What can hang from each mark
geki: buka
nopaf: geki
kosal: buka divalag dogafo lagolu
dogafo: geki
lasor: fako
buka: dogafo fako
lagolu: buka dogafo
divalag: lagolu
miliv: dogafo kosal

Known rows, with every way that one mark hangs from another
nopaf{geki}: [ -8   6   1  -5 -18   2  13   7  -8   2  -4   7 -15 -24  -4  -9  -2  -8
   5  -1   3  13  -5   6 -13 -13  -6  -7   0  14   7   0 -14   0  -9   0
 -19  -2  10  -5  18]
nopaf{geki{buka{fako}}}: [-15  14   0  -5 -23   8  23  -5  -5   6  -8  -4   3 -20 -14   1 -21  -8
   9   3  -2   9  -9   9   2   1   2   2   8  11   4  -3 -42   7  -6  -5
 -31 -16  -9  -4  15]
miliv{kosal{buka dogafo}}: [-12  -9   3   1   3  -4  -4  16 -20   5   0   2  -4  -8   9 -24 -13   2
 -23  -6   0   2 -14  -3 -32   2   1  -3 -11  12   4   0  -1  16  -3   1
  21  19  13  -2 -16]
miliv{kosal{dogafo lagolu}}: [ -3   7   6  -1  -5 -10 -23 -10   7   2  -8   2 -19 -10  13 -18   3   4
  -5   8  12   5 -16  -6 -15  -1  -2  -5  -6  14   4  -6 -17  12   2   2
  23  19  12   2 -22]
lasor{fako}: [ -4   9   6   3   5  14  -6 -15  -9  -5  -6  -6 -13  11 -12  17   4  -8
   0   0   0   6   3 -17  -2  -3  19  -7   3   8  -1 -10 -26  -2  -6  -5
 -18  -3  12  -5   7]
geki{buka}: [-11   3  23  -2  -5  16   5  -4  -7   2  -9 -17  -7  -5  -7   4  -3  -6
   7   0   9   5   1 -16   5  -4   4   0   4   0   1 -11 -25  -4   0 -10
 -22   8   6 -12   6]
miliv{dogafo{geki{buka}}}: [  5  -2   7 -11   7  -7  -4   1  -5   0   0  -6  -5  11  -6  11  -1  -2
  24  -2  -3   0  18 -12   2  -3 -10   4  14  -1   3  -6 -18  -6   7  -9
 -17 -10  13  -6 -28]
kosal{lagolu}: [  6   7   5   2 -12   0 -10  -3  19  -1  -4   0 -18   0   1   2   7   0
  12   6  11  10  -3  -3  -3  -9  -4  -8  -3   5  -1 -10  -6   5   2  -6
  -8  10   8  -8  15]
geki{buka{fako}}: [ -8   9  18   1 -13  20   3  -9  -8   3  -5 -14  -2  -1 -13  13 -20  -7
   7   2   5   4 -10  -4   8   1   9  -1  11   4  -1 -12 -38   3  -3 -14
 -23  -4 -14  -9  12]
divalag{lagolu{buka{fako} dogafo}}: [ -3  13  -2   8   6  11  12   3 -21  -2  11   5   6  -1 -16  10  -5 -16
  -6  -5   2  20 -12   6  17   2   9   1  16   4  -2  -6  11 -25  -8   1
 -14  -7 -18   1  29]
kosal{buka{fako} divalag{lagolu} dogafo}: [ -7  -7 -23   2  14  11  24  11 -34   2  -5   7  18 -11  18  -9 -13  16
 -46  16   3  10 -27  21 -18  11  14   4 -18  -6   0  -3  33   4  -6   4
   3  -4 -11  13   7]
divalag{lagolu{buka{fako}}}: [-19  13  -5   3  -3  13  14  -1 -27  -6   8  13   1   5  -9  11  -5  -5
  -3  -8  12  24 -17   4   5  -2   4   2  13  15  -7  -6   9 -18  -6  -2
 -22 -15 -26  -2  17]
miliv{dogafo kosal{buka divalag lagolu}}: [ 35  -9 -16   8  33  -5 -11   5  21  11  -2  12   4  -5  26 -11   2  21
  21   3 -14   2  14   4 -20   5   3   1 -12  14  -1  -3   1  28  -2   8
  39  17  23  12 -18]
divalag{lagolu}: [ -3   6   1   3  -8  10  10   6 -31  -1   1   0 -16  -5  -2   4   6  -3
  -1   5  11  23 -11  -6  -8  -7   4  -7   7  -1  -2 -13   6 -21  -3   0
 -23   3  -2  -5  11]
miliv{dogafo{geki} kosal}: [ 17  -3  -9  -8   0 -18 -20   2  -8  -2   7   5 -10  12   0   2   1   1
  29  -6  -5  -2  12  -9 -12  -9 -13  -6  15  15   1   2 -20   1   4  -2
  13  -5  14  -2 -34]
miliv{dogafo{geki{buka}} kosal{lagolu}}: [ 17   9   4  -6   9 -31 -23 -13  22  10  -2  -3  -9   8   5   6   4   6
  36   3  -2   3  14 -13  -1   4 -13   3  12   4  -1  -4 -30  10  10   1
  11  -3  17   2 -42]
kosal{buka divalag lagolu{dogafo{geki}}}: [ 34 -15 -10   3  22 -18  -6  15  37  11   0  -3  11   7  13 -11  18  10
 -18  12 -14 -21  10  17   0   1  -7  -1 -24 -29  -3   6  34  16   5   5
  20  10  20  11  27]
miliv{kosal{divalag}}: [ 13 -12  -4  -2   5   8 -11  -5  -1   0  -5  -5  -8  -6  13  -2   6   9
  10  -2   1  -9  -3  -5   0  -3   5  -6  -9  10   1  -2 -10   6 -11   2
  25  21  13   2   0]
miliv{dogafo kosal{divalag lagolu}}: [ 32  -2 -12   4  22  -3 -17 -14  21   1  -8   7 -10  -9  22   0   7  17
  39   4  -5   4  12  -5  -3   0   2  -2  -4  19   2  -7  -9  19  -1   6
  36  14  21  12 -23]
nopaf{geki{buka}}: [-13  12  16  -6 -13   9  21   2  -4   7  -8  -6  -4 -29  -8  -6  -5  -8
   9   0  -2  15   0  -2  -3  -6  -4   1   1   4   5  -2 -31   2  -5  -1
 -31  -1  12  -5   9]
miliv{kosal{buka}}: [  4  -7   3   5  -1   4  -7  18 -10   8   4   0  -5   2   1 -12  -8   0
  -1  -7  -6   2  -7  -3 -28  -3   4  -4  -6  10  -2   0 -13  15  -6  -2
   9  13  11  -8   2]
geki{buka{dogafo}}: [-21   0  27   7 -16  21   6  -9  -2  -6  -2 -14  -3  -7 -12   7  -4  -8
  13  -5   1  -3  11 -21   9  -1  12   4  10  -6   3  -4 -16  -5   7  -5
 -22   7 -10 -13 -15]
kosal{buka}: [  1  -7   4   4  -2  12   4  20  -7   1   2   0  -5   3  -4  -8  -5  -2
 -10  -4  -4   5  -1   2 -21  -5   1  -4  -8   3   0  -6   2  10  -4  -8
  -8  11   5 -12  21]
divalag{lagolu{buka{fako} dogafo{geki}}}: [  0  11  -7  -2   2  -8   6   7 -17  -2  12   6   8  18 -14  11   3 -13
 -13  -5   3   9  -6  10  17   1  -8   1  12  -7  -6   1  23 -25   1   4
 -16 -22 -21   2  24]

Rows
[ 32 -11  -3  12  25  -4 -10   9  30  18  -4  -6   3 -11  16 -17   7   8
  -1   7 -16  -8   5   5  -7   5   6  -5 -16 -10   1   2  13  21  -5  10
  39  30  22  12  20] => miliv{kosal{buka divalag lagolu{dogafo}}}
[ 28  -3   4   6  13   6  -4  -5  29   3  -9  -7  -4 -13  11  -4  17   2
   4  12  -2  -5   5   4  19  -1   4  -7 -11 -12   1  -7  11   3  -3   4
  16  23  18   5  27] => kosal{divalag lagolu{dogafo}}
[-26  10   7   1 -32  16  25 -11   1   0  -7  -1   6 -21 -17   3 -23 -10
  12  -5  -4   2  -1   7   3   4   6   5  10   6   3  10 -37   5  -2  -3
 -30 -18 -21  -2  -4] => nopaf{geki{buka{dogafo fako}}}
[  5   3   7  -4 -10  -1  -2  -4   1   4   1 -19   7  12 -21  12  -9 -12
   0   6  -5 -13   2   1  21   1  -1  -1  16 -19  -1  -3 -25  -5   2 -12
 -18 -13 -11  -5  17] => lagolu{dogafo{geki{buka{fako}}}}
[-14  -7  -1 -11  17  -8  16  -6 -26   4 -10 -13   9  -6  21  -2  13  16
 -32  18  13   3  -6   0   6   5  -1   9 -13 -24   4  -3  24 -14   8   7
  -6  -2  10  11 -24] => kosal{divalag{lagolu} dogafo{geki{buka}}}
[-27  11  17   0 -25  12  24  -7   1   1  -8  -1   0 -27 -12  -4  -6 -11
  12  -7  -4   3  10  -7  -2  -1   6   6   8   2  10   9 -24  -1   1   1
 -31  -5   1  -6 -12] => nopaf{geki{buka{dogafo}}}
[-14  -4  -4  -3 -34  -2  -8  -6   4 -13   8   3   2  18 -14  13 -12  -4
   5  -1   3 -21   3   3  -1  -3  -1  -3  11  -5  -2  10  -4   1   4  -9
  -9 -23 -32  -5  -5] => buka{dogafo{geki} fako}
[-23   2  18   7 -24  22   4 -17  -2  -7  -3 -11   4  -4 -17  14 -22  -8
  13  -3  -2  -6   1  -8  10   4  15   6  14  -1   3  -3 -31  -1   3 -12
 -22  -9 -30  -8 -10] => geki{buka{dogafo fako}}
[ -5  -8 -13   4 -22 -15 -10  10   3   1  12   4  11  20  -7   0 -22   5
   1  -8 -16 -25   1   5 -22   1  -2   1  -2  -1  -3  17  -8  18   4  -2
  15 -19 -30  -1 -16] => miliv{kosal{buka{dogafo{geki} fako}}}
[ 28 -10  -3  -3  10 -16 -12  -5  35   3  -5  -7  -1   2  10   0  25   5
   0  14  -2 -17  11  11  16  -4  -9  -3 -14 -27   0   1  21   1   3   5
  17  11  15   9  22] => kosal{divalag lagolu{dogafo{geki}}}
[-19   5   1 -11   5 -27 -10  -3  19  -8  -1  14   1  12   9 -12  15   0
 -23  -2  17   0 -10   1   4  -3 -23   2  -9   4   2   5  25   2   8   2
   6  -4   6  -4 -10] => kosal{dogafo{geki} lagolu{buka}}
[ -6   0   3  -8 -17  -4  -1  -4  -2   1   1 -13   5  16 -15  14 -14  -2
   1   1   2 -10  -5   3   8  -1  -4   2   5  -8  -4  -3 -23  -1   5 -12
 -24 -22 -16  -7   3] => dogafo{geki{buka{fako}}}
[ 25 -10 -11  -1  18   8  -8  -8  -7  -2  -4   4  -8 -11  14   1  -1   8
  29  -4  -8   3  11  -9  -3  -2   5  -2   5  19   2  -4 -12   9  -8   3
  31  14  21   8 -25] => miliv{dogafo kosal{divalag}}
[-27   8   9   8  -5  15  14   3 -17 -13   9  12   0  -1  -7   8  12  -6
   1 -14  10  20   5 -13   7  -3   4   6  10   6  -2   2  25 -27   2   5
 -19  -1 -17  -6  -4] => divalag{lagolu{buka{dogafo}}}
[ 22  -8 -16  11  17  17  23  14 -19   9   1  -3  17  -6   3   1  -5   7
 -21  14 -13   5  -7  24  -2   7  17   1  -9 -19  -3  -1  25   2  -8   5
   2   2  -7  11  40] => kosal{buka{fako} divalag{lagolu{dogafo}}}
[  1 -14 -15  10  -3  15   1  -1   3   0   2   2  18  -3   4  -3 -18  13
   0  -5 -15 -20   0   8 -14  10  18   4  -9   3  -1  14  -2  23  -7   3
  29   2 -25   6  -9] => miliv{kosal{buka{dogafo fako} divalag}}
[ -3 -11 -15  13  -1  22  25   6 -16  -1   2   5  18  -4   5   6  -9  16
 -13   4 -10   1  -2  17 -11   8  18   5 -11 -11  -3   6  32   0  -1   5
  -4  -9 -32   7   7] => kosal{buka{dogafo fako} divalag{lagolu}}
[  6 -24 -10  -1   0  -9  -5   9  12   2   4  -1  12   8  14  -7   6  14
  -4  -6 -15 -31  16  -1 -11   5  -4   3 -17 -11   2  22  21  17   1   5
  31   4   0   6 -18] => miliv{kosal{buka{dogafo{geki}} divalag}}
[  0  -5  -3  -3  13   0  -5 -13  13  -7 -14  -1  -6 -15  24 -14  10  12
 -18  17  12  -2 -11   3   3   0   0   0 -21  -1   5  -7  18  10   1   0
  19  20  18   8  -2] => kosal{divalag dogafo lagolu}
[-25   0  -1  -4 -22  -3  -2  -6  11 -19  11  12  10  19 -16  13  -8  -9
   2 -19   1 -14   5   2  14  -1 -12   6  11   9  -4  16   9  -7   4  -6
  -9 -26 -36  -7  -5] => lagolu{buka{dogafo{geki} fako}}
[  2  13  14   6  11   3  -5   3  28  -1   4   5  -7  -3  -7  -3  12 -18
   4  -6   3  11   5  -3  17  -2  -7  -1   7   6  -2  -5  10  -5  -4   1
   1  13   9  -5  26] => kosal{lagolu{buka dogafo}}
[ 12   1  -2   0  -4 -13   3  13 -20   4   7  -6 -11   5  -7   6  14  -8
 -10   9   4   6   0   3   2  -8  -5  -8   7 -24  -2  -3  20 -28   3   5
 -17  -5   6   1  16] => divalag{lagolu{dogafo{geki}}}
[  6   6   8  -2  12 -21 -14   2  36   1   8   5  -3  14  -6  -1  20 -13
  -4  -5   2  -2   7   2  18  -3 -17  -1   0  -4  -3   3  20  -7   5   0
   3  -1   8  -4  17] => kosal{lagolu{buka dogafo{geki}}}
[ 27  -7 -27  -9  23 -13  -4  -1 -22   3   2   6  -4   1  20   8  15  18
  21   5  -4   6  10  -2  -6  -2  -6  -1   3  -1  -1   2   9  -9   1  13
  21  -4  15  16 -34] => miliv{dogafo{geki} kosal{divalag{lagolu}}}
[ 17  -6  -6   1  15   1  -7  18 -13   7   6   9  -4   1   2  -6 -12   2
  19 -11 -17  10   9  -7 -31   1   2  -1   8  21   0  -4 -14  16  -5  -2
  16  10  19  -5 -21] => miliv{dogafo kosal{buka}}
[ 17  -6   7  -3  20  -1  17   0 -13   9  -3 -22   9   1   5  10  19   3
  -7  16   1   1  11   0  21   4  -1   4  -5 -40   0  -1  19 -21   4  12
 -12   1  12  10   8] => kosal{divalag{lagolu{dogafo{geki{buka}}}}}
[-17  -8 -13 -12  22 -11  13   2 -22  -8  -1  10  13   1  21  -6  20  11
 -39   4  15   7  -7   5   9   3 -10   7 -16  -4   4   7  52 -18   0  10
   5  -6   5  10 -14] => kosal{divalag{lagolu{buka}} dogafo{geki}}
[ -4   9   4   4   0  16   1   2  -2  -6   7   2   5   3 -21   3  -9 -21
  -2 -13  -2   6  -7   2  19   0   3  -2  17  13  -2  -3  -5  -8 -10  -6
  -5  -3 -15  -7  32] => lagolu{buka{fako} dogafo}
[-22  11  10  -2   7  -4  -5  -6  12  -9  -3  11  -7  -3   7 -12   6  -5
 -18  -3  17  12 -10  -3   2  -1 -10   4  -7  18   5  -5  14   2  -1   0
   5  11  10  -5  -7] => kosal{dogafo lagolu{buka}}
[-24   7  -8   0 -16  -6  10  -2 -12 -14  13  15  11  16 -12  15  -1  -4
  -3 -11   5   0  -2   3  10   3  -8   6   9   0  -7  12  20 -25   7   3
 -19 -34 -38   0  -6] => divalag{lagolu{buka{dogafo{geki} fako}}}
[  1   1   1  -5  -2  -6  -1   3   6  -5  12   4   8  19 -20   6  -3 -17
  -8 -12  -3 -11   2   7  21   0 -11  -1  11   1  -4   4   2  -8  -4  -4
  -5 -16 -11  -7  23] => lagolu{buka{fako} dogafo{geki}}
[ 21   7  10   7   0  -7 -21  -3  23   9  -1  -7 -17  -8  -2  -7   9  -6
  16   6  -1   4  -2  -7   1  -3   5 -11   7   2  -1  -8 -21   4  -1   5
  19  23  16   4  13] => miliv{kosal{lagolu{dogafo}}}
[ -9   2  -4   7  -1  13   0 -20  38 -14   1  13  15  -2   3   7   2   8
  10  -5  -1 -10   0   5  21   6   3   7  -6  12  -1   9  16   9   1   2
  11  -6 -27   6   1] => kosal{divalag lagolu{buka{dogafo fako}}}
[-13   6  13 -10  -1 -20 -11 -12  13   5  -8 -11  -6   5   7  -8   8   4
 -19  16  17  -2  -5  -4   1   1 -12   3  -6 -12   3  -5  -2   4  15  -6
  -7  -3  12  -2 -18] => kosal{dogafo{geki{buka}} lagolu}
[ -3 -16  -1   3 -12 -12 -10  16   5   1   9   2   5  10  -3  -6  -3   3
   0 -16  -9 -19  11  -4 -23  -1  -5   0  -5  -5  -1  18   6  11   6   1
  14   0  -6  -5 -21] => miliv{kosal{buka{dogafo{geki}}}}
[-10  -4  -3 -12  -8 -19 -21   1 -17  -2  -1  -1 -13   8   7 -13   0   0
 -16   1  10  -7 -10  -8 -13  -6 -10  -5  -2   5   4   6  -8   3   0   0
  20   3  11  -2 -28] => miliv{kosal{dogafo{geki}}}
